(in the rows, 128 means zero)
Known rows, with every way that one mark hangs from another:
Z496[Z200]: [129 106 162 119  87 147  68 171 129 177 125 139 115 157 127 141 166]
Z657[Z811]: [107 118 117 136  84 130  68 162 145 158 129 174 115 169 115 134 170]
Z496[Z200 Z891[Z657[Z811] Z665[Z860]]]: [113 130 146 146  84  86  71 153 108 159 141 142 111 127 160 146 147]
Z665[Z860[Z456] Z891[Z496[Z200] Z657]]: [141 149 118 131 104 173  81 126 193 144 139 146  98 110 150 134 138]
Z657[Z891[Z665]]: [118 118 152 145  71 162  85 143 149 164 140 148  93 141 127 146 159]
Z657[Z811 Z891[Z496 Z665]]: [113 141 110 157  81 125  78 161 147 174 151 156  93 148 125 133 145]
Z657[Z891]: [123 125 156 140  74 145  72 180 160 158 138 167 112 154 123 130 165]
Z891[Z665]: [109 104 127 133  78 197  88 116 145 162 136 144  89 149 119 158 165]
Z657[Z811 Z891[Z496]]: [117 148 110 152  82 103  66 194 162 168 145 177 111 160 121 117 154]
Z200[Z496[Z891[Z665]]]: [113 112 151 147  73 173  84 152 161 166 176 141 108 150 146 162 163]
Z860[Z456]: [111 103 136 125  90 175  87 129 157 150 129 171 110 156 113 145 165]
Z657[Z811 Z891[Z496[Z200]]]: [133 144 134 146  90  76  58 215 134 190 139 151 118 157 133 115 146]
Z657[Z811 Z891[Z665[Z860]]]: [109 128 126 166  87 110  73 132 149 146 136 181 102 142 145 129 152]
Z860[Z456 Z665[Z891[Z496 Z657]]]: [119 150  67 139  84 212  85 137 159 158 151 121  84 124 124 135 158]
Z496[Z891[Z665]]: [106 113 153 140  76 159  84 142 122 164 152 145 101 150 130 161 167]
Z860[Z665[Z891[Z496[Z200] Z657[Z811]]]]: [127 160  72 144  85 131  58 200 117 187 142  98  97 134 139 120 157]
Z657[Z811 Z891[Z496 Z665[Z860[Z456]]]]: [111 137  99 167 102 120  87 114 164 147 144 189  96 135 141 128 132]
Z891[Z496 Z657 Z665]: [116 129  94 123  69 211  95 116 170 159 153 129  75 129 115 159 150]

Rows:
[105 121 126 166  97 113  87 108 153 140 133 194 104 138 143 133 143] -> Z657[Z811 Z891[Z665[Z860[Z456]]]]
[130 129 114 126  88 180  84 114 159 163 142 125  85 116 145 150 139] -> Z891[Z496[Z200] Z657 Z665[Z860]]
[121 136 104 129  79 132  79 151 143 186 141 118  90 134 129 146 140] -> Z891[Z496[Z200] Z657[Z811] Z665]
[126 116 127 129  91 177  79 143 130 191 142 113  89 144 127 152 148] -> Z891[Z496[Z200] Z665]
[140 137 124 141 119 168  76 129 178 151 138 156 105 128 150 131 143] -> Z665[Z860[Z456] Z891[Z496[Z200]]]
[132 134  95 144 105 176  70 164 116 187 138 107  97 140 137 130 155] -> Z860[Z456 Z665[Z891[Z496[Z200]]]]
[127 140 121 161  99  92  68 159 133 175 140 154 100 136 153 126 134] -> Z657[Z811 Z891[Z496[Z200] Z665[Z860]]]
[130 156 100 127  77 204  80 147 199 146 155 140  89 127 122 140 157] -> Z665[Z891[Z496 Z657]]
[110 139 133 142  63 113  72 192 178 153 172 161 128 151 141 139 165] -> Z200[Z496[Z891[Z657[Z811]]]]
[117 150 111 138  73 150  74 152 183 141 135 156 104 138 125 134 165] -> Z665[Z891[Z657[Z811]]]
[105 124 146 131  62 167  90 139 135 156 157 133  94 131 130 164 161] -> Z496[Z891[Z657 Z665]]
[113 129 154 138  71  87  74 176 100 179 142 122 109 136 143 150 150] -> Z496[Z200 Z891[Z657[Z811] Z665]]
[116 122  97 147  94 196  78 139 132 160 134 134  98 146 127 135 174] -> Z860[Z456 Z665[Z891]]
[119 115 161 133  90 131  90 115 126 151 143 140 105 114 157 159 142] -> Z496[Z200 Z891[Z657 Z665[Z860[Z456]]]]
[115 165  49 149  79 159  66 177 144 167 149 121  90 139 127 124 165] -> Z860[Z665[Z891[Z496 Z657[Z811]]]]
